Each row comes from the steps of one path. Every step used is in the known rows, and no mark comes twice. Write the path behind each row, first mark first.
Known rows:
lodid > lunu > zizu: [ 0.04  0.10 -0.16  0.08 -0.06 -0.08  0.31 -0.37 -0.46 -0.07 -0.23 -0.16
  0.16  0.21 -0.37 -0.05 -0.01 -0.14 -0.08  0.06  0.01 -0.25  0.19]
lovup > bisuzu > bevebi > goben > zizu > zabe: [ 0.04  0.08  0.08  0.17  0.08  0.05  0.10 -0.18  0.16  0.09 -0.09  0.17
  0.28  0.17 -0.02 -0.33 -0.16 -0.26  0.18 -0.48  0.19 -0.25  0.50]
goben > zizu: [-0.09 -0.04 -0.19  0.04 -0.01  0.04  0.00 -0.27 -0.13 -0.10 -0.10  0.20
  0.10  0.15 -0.29 -0.17 -0.28 -0.17  0.11 -0.04  0.09 -0.14  0.15]
lovup > bisuzu > bevebi > lunu: [-0.07  0.27  0.42  0.10 -0.10 -0.29 -0.07  0.10 -0.08 -0.11 -0.06  0.17
  0.25  0.15 -0.20 -0.52 -0.06 -0.30 -0.40 -0.26 -0.04 -0.32  0.09]
zizu > bisuzu > bevebi > goben: [ 0.34  0.14  0.23  0.07 -0.19 -0.22  0.13 -0.05 -0.17 -0.20  0.13  0.23
  0.18  0.11  0.02 -0.27 -0.24 -0.14  0.02 -0.30 -0.20 -0.20  0.14]
lunu > lodid > bisuzu: [ 0.10  0.11  0.01  0.04 -0.18 -0.14  0.15  0.12 -0.44 -0.46 -0.26 -0.05
  0.15  0.02  0.07 -0.34 -0.11 -0.42 -0.21 -0.25 -0.12 -0.57  0.08]
goben > bevebi > lunu > lovup: [-0.23 -0.04  0.01 -0.20 -0.10 -0.08  0.05 -0.18 -0.32 -0.16 -0.12  0.25
  0.18  0.43 -0.23 -0.33 -0.17 -0.17 -0.64 -0.07 -0.10 -0.47 -0.15]
bisuzu > bevebi > goben > zizu > zabe: [ 0.16  0.06 -0.08 -0.09  0.08  0.13  0.08 -0.30  0.04  0.00  0.03  0.20
  0.17  0.27 -0.13 -0.20 -0.23 -0.21  0.12 -0.42  0.01 -0.24  0.48]
lodid > bisuzu: [ 0.20  0.19  0.17  0.03 -0.09 -0.15  0.00  0.21 -0.36 -0.37 -0.14  0.10
  0.13  0.02 -0.12 -0.23 -0.15 -0.31 -0.17 -0.27  0.06 -0.38 -0.02]
bevebi > lunu > zizu > bisuzu > nutova: [ 0.06  0.07  0.15  0.03 -0.24 -0.27 -0.06 -0.40 -0.38 -0.03  0.16  0.13
  0.02  0.41 -0.26 -0.13 -0.34 -0.13 -0.28  0.33 -0.04 -0.37  0.02]
zizu > zabe: [ 0.11  0.24 -0.16 -0.15 -0.16  0.07  0.12 -0.19 -0.14 -0.05  0.08 -0.01
  0.18  0.28 -0.10 -0.23 -0.11 -0.16  0.18 -0.26  0.00 -0.22  0.22]
goben > bevebi > lunu: [-0.19 -0.06  0.03 -0.36 -0.10  0.02  0.08 -0.19 -0.08 -0.28 -0.04  0.14
  0.14  0.35 -0.41 -0.46 -0.27 -0.07 -0.44 -0.15 -0.12 -0.36 -0.06]
goben > zizu > bisuzu: [-0.01 -0.15 -0.20  0.19 -0.15 -0.07 -0.09 -0.31 -0.13 -0.08  0.01  0.16
  0.07  0.09 -0.07 -0.12 -0.33 -0.11  0.30  0.01  0.00 -0.13  0.05]
bevebi > goben: [ 0.14  0.11  0.11 -0.12 -0.05  0.01  0.40 -0.11 -0.17 -0.14 -0.10  0.29
  0.09  0.32 -0.21 -0.17 -0.33 -0.05  0.02 -0.16  0.02 -0.17  0.19]
bevebi > goben > zizu > zabe: [ 0.03 -0.12 -0.26 -0.12  0.08  0.26  0.21 -0.44  0.06  0.10 -0.05  0.21
  0.05  0.41 -0.13 -0.01 -0.37 -0.03  0.38 -0.20  0.17 -0.18  0.38]
lodid > lunu > nutova: [-0.10  0.25 -0.14 -0.06 -0.11  0.08  0.03 -0.14 -0.48 -0.21 -0.31 -0.05
 -0.02  0.32 -0.26 -0.22 -0.06 -0.28 -0.27  0.13 -0.13 -0.26  0.09]
lodid > lunu > lovup: [-0.12  0.21 -0.12  0.12 -0.16 -0.12  0.16 -0.08 -0.62 -0.08 -0.31  0.08
  0.18  0.32 -0.06 -0.05  0.06 -0.24 -0.24  0.05 -0.11 -0.39 -0.08]
lovup > bisuzu > bevebi > lunu > nutova: [-0.10  0.33  0.40  0.12 -0.03 -0.20 -0.19  0.07 -0.19 -0.14 -0.14  0.16
  0.14  0.22 -0.18 -0.53 -0.08 -0.42 -0.60 -0.12 -0.05 -0.35  0.15]
bisuzu > lovup: [-0.10  0.35  0.18  0.01 -0.22 -0.27  0.16 -0.02 -0.47 -0.35 -0.13  0.17
  0.23  0.22 -0.13 -0.30 -0.24 -0.27 -0.14 -0.02 -0.02 -0.37 -0.05]
lunu > lovup > bisuzu > bevebi > goben > zizu: [-0.06  0.08  0.18  0.43  0.10 -0.17  0.11 -0.08 -0.25  0.07 -0.28  0.39
  0.32  0.18  0.10 -0.19 -0.08 -0.37 -0.23 -0.25  0.15 -0.38  0.23]
goben > zizu > zabe: [-0.07 -0.04 -0.36 -0.04  0.00  0.18 -0.03 -0.41 -0.02  0.05 -0.01  0.05
  0.11  0.27 -0.15 -0.11 -0.23 -0.16  0.34 -0.13  0.12 -0.18  0.30]
bisuzu > bevebi: [ 0.18  0.35  0.20 -0.04 -0.14 -0.17  0.04  0.07 -0.24 -0.30  0.05  0.13
  0.28  0.04 -0.22 -0.43 -0.06 -0.34 -0.27 -0.33 -0.19 -0.21  0.18]
lunu > lovup > bisuzu > bevebi > goben: [ 0.07  0.27  0.33  0.37  0.00 -0.25  0.23  0.09 -0.36 -0.02 -0.22  0.36
  0.36  0.19  0.14 -0.27 -0.01 -0.39 -0.36 -0.32  0.07 -0.38  0.16]
bevebi > lunu > nutova: [-0.16  0.18  0.10 -0.19 -0.07 -0.05 -0.14 -0.13 -0.38 -0.15 -0.14  0.17
 -0.12  0.47 -0.32 -0.26 -0.27 -0.22 -0.54  0.25 -0.12 -0.30 -0.01]

Write each row's path:
[ 0.14  0.24  0.35  0.06 -0.03 -0.37 -0.24  0.25 -0.54 -0.28 -0.12  0.21
  0.17  0.17 -0.03 -0.23 -0.01 -0.45 -0.72 -0.22 -0.11 -0.64 -0.11]
lodid > bisuzu > bevebi > lunu > lovup
[-0.04  0.22  0.18  0.30 -0.05 -0.16  0.25  0.02 -0.42  0.01 -0.38  0.18
  0.29  0.29  0.06 -0.18  0.10 -0.29 -0.30 -0.23 -0.01 -0.44  0.14]
lodid > lunu > lovup > bisuzu > bevebi > goben
[ 0.11  0.19  0.22  0.02 -0.21 -0.26 -0.30 -0.07 -0.35 -0.19  0.10  0.13
  0.00  0.23 -0.07 -0.34 -0.19 -0.29 -0.44  0.03 -0.32 -0.31 -0.02]
zizu > bisuzu > bevebi > lunu > nutova
[ 0.24  0.16  0.07  0.23 -0.24 -0.23  0.09 -0.37 -0.44 -0.12  0.15  0.08
  0.16  0.18 -0.15 -0.15 -0.26 -0.25 -0.04  0.17  0.01 -0.27  0.19]
lunu > zizu > bisuzu > nutova
[-0.02 -0.15 -0.01  0.12 -0.08 -0.12  0.15 -0.34 -0.20 -0.09 -0.12  0.34
  0.05  0.28  0.02 -0.03 -0.50 -0.04  0.29  0.01  0.08 -0.27  0.08]
bevebi > goben > zizu > bisuzu > lovup
[-0.25  0.13  0.26  0.18 -0.11 -0.30 -0.01 -0.02 -0.40  0.07 -0.22  0.28
  0.16  0.41 -0.04 -0.21 -0.09 -0.22 -0.48  0.08  0.04 -0.43 -0.17]
bevebi > lunu > lovup > bisuzu
[ 0.06  0.29  0.30  0.07 -0.14 -0.31  0.00  0.22 -0.54 -0.48 -0.20  0.12
  0.20  0.05 -0.03 -0.24 -0.19 -0.38 -0.23 -0.18  0.08 -0.58 -0.11]
lodid > bisuzu > lovup
[-0.15 -0.14 -0.01 -0.29 -0.13 -0.03  0.03 -0.05 -0.20 -0.46 -0.22  0.00
  0.13  0.23 -0.16 -0.51 -0.21 -0.28 -0.55 -0.26 -0.18 -0.67 -0.05]
goben > bevebi > lunu > lodid > bisuzu
[ 0.20  0.22  0.13  0.07 -0.16 -0.22  0.04  0.21 -0.42 -0.53 -0.20 -0.05
  0.25 -0.08  0.07 -0.45 -0.02 -0.56 -0.38 -0.43 -0.23 -0.63  0.18]
lunu > lodid > bisuzu > bevebi
[ 0.03  0.20  0.17  0.17 -0.37 -0.38  0.04 -0.07 -0.45 -0.30  0.01  0.13
  0.19  0.14  0.09 -0.25 -0.28 -0.19  0.07  0.01 -0.12 -0.34 -0.17]
zizu > bisuzu > lovup
[ 0.14  0.26  0.13  0.08 -0.43 -0.16 -0.08 -0.07 -0.31 -0.27  0.19  0.21
  0.10  0.22 -0.02 -0.33 -0.35 -0.24  0.02  0.09 -0.13 -0.26  0.00]
zizu > bisuzu > nutova
[-0.05  0.22  0.15 -0.14 -0.19 -0.23  0.00 -0.04 -0.29 -0.30 -0.05  0.05
  0.17  0.24 -0.16 -0.49 -0.11 -0.36 -0.53 -0.16 -0.37 -0.49  0.10]
bisuzu > bevebi > lunu > lodid
[-0.20  0.21  0.01  0.34 -0.16 -0.17  0.17  0.00 -0.49 -0.01 -0.40  0.07
  0.26  0.26  0.03 -0.16  0.11 -0.28 -0.22 -0.03  0.04 -0.39 -0.05]
lodid > lunu > lovup > bisuzu
[-0.30 -0.03  0.14  0.00 -0.08 -0.11  0.06 -0.11 -0.23 -0.11 -0.21  0.24
  0.27  0.36 -0.13 -0.43 -0.11 -0.22 -0.60 -0.14  0.01 -0.48 -0.12]
goben > bevebi > lunu > lovup > bisuzu
[ 0.14  0.13  0.24  0.00 -0.27 -0.34 -0.19 -0.04 -0.23 -0.20  0.18  0.15
  0.12  0.17 -0.08 -0.35 -0.19 -0.17 -0.24 -0.10 -0.31 -0.29 -0.08]
zizu > bisuzu > bevebi > lunu
[-0.28  0.27  0.33  0.15 -0.19 -0.27 -0.11  0.00 -0.43  0.01 -0.13  0.37
  0.14  0.52 -0.05 -0.30 -0.18 -0.33 -0.57  0.21  0.06 -0.52 -0.11]
bevebi > lunu > lovup > bisuzu > nutova
[ 0.08 -0.08  0.09  0.06 -0.13 -0.31  0.05 -0.41 -0.38  0.02  0.07  0.06
  0.04  0.31 -0.26 -0.04 -0.24 -0.03 -0.19  0.20 -0.04 -0.28 -0.03]
bevebi > lunu > zizu > bisuzu
[ 0.02  0.18  0.38  0.22  0.00 -0.34  0.04 -0.12 -0.18 -0.01 -0.08  0.07
  0.28  0.13 -0.27 -0.38 -0.03 -0.30 -0.44 -0.18  0.06 -0.34  0.22]
lovup > bisuzu > bevebi > lunu > zizu
[-0.05 -0.11 -0.01  0.23 -0.10 -0.26 -0.33 -0.27 -0.31  0.03  0.01  0.29
  0.10  0.22  0.02 -0.10 -0.19 -0.24 -0.23  0.05 -0.15 -0.37 -0.05]
goben > zizu > bisuzu > bevebi > lunu > lovup
[-0.03  0.30  0.26 -0.01 -0.11 -0.32 -0.12  0.02 -0.47 -0.11 -0.02  0.27
  0.21  0.33 -0.13 -0.27 -0.03 -0.33 -0.68 -0.09 -0.22 -0.45 -0.04]
bisuzu > bevebi > lunu > lovup
[-0.19  0.12  0.21 -0.07 -0.21 -0.34 -0.03  0.06 -0.52 -0.43 -0.29  0.04
  0.05  0.30  0.01 -0.29 -0.24 -0.36 -0.48  0.02 -0.16 -0.79 -0.16]
bevebi > lunu > lodid > bisuzu > lovup
[-0.03  0.01  0.19  0.11 -0.19 -0.47  0.05 -0.40 -0.51 -0.07  0.00  0.06
  0.09  0.34 -0.17 -0.07 -0.28 -0.09 -0.24  0.26 -0.04 -0.44 -0.10]
bevebi > lunu > zizu > bisuzu > lovup
[ 0.28  0.23  0.18  0.13 -0.29 -0.29 -0.05  0.01 -0.25 -0.27  0.17  0.11
  0.24 -0.01 -0.01 -0.37 -0.12 -0.26 -0.05 -0.26 -0.26 -0.21  0.04]
zizu > bisuzu > bevebi
[-0.16  0.14  0.12 -0.04 -0.12 -0.24 -0.01 -0.07 -0.52 -0.02 -0.11  0.29
  0.08  0.49 -0.12 -0.11 -0.14 -0.18 -0.52  0.16 -0.09 -0.42 -0.19]
bevebi > lunu > lovup
[ 0.13  0.05  0.06 -0.03  0.09  0.02  0.13 -0.18 -0.04 -0.13 -0.05  0.30
  0.15  0.18 -0.23 -0.23 -0.27 -0.21 -0.05 -0.33 -0.02 -0.20  0.37]
bisuzu > bevebi > goben > zizu
[ 0.26  0.26  0.25 -0.10 -0.04 -0.10  0.25  0.01 -0.16 -0.23  0.00  0.27
  0.22  0.19 -0.20 -0.34 -0.20 -0.23 -0.19 -0.39 -0.12 -0.22  0.29]
bisuzu > bevebi > goben
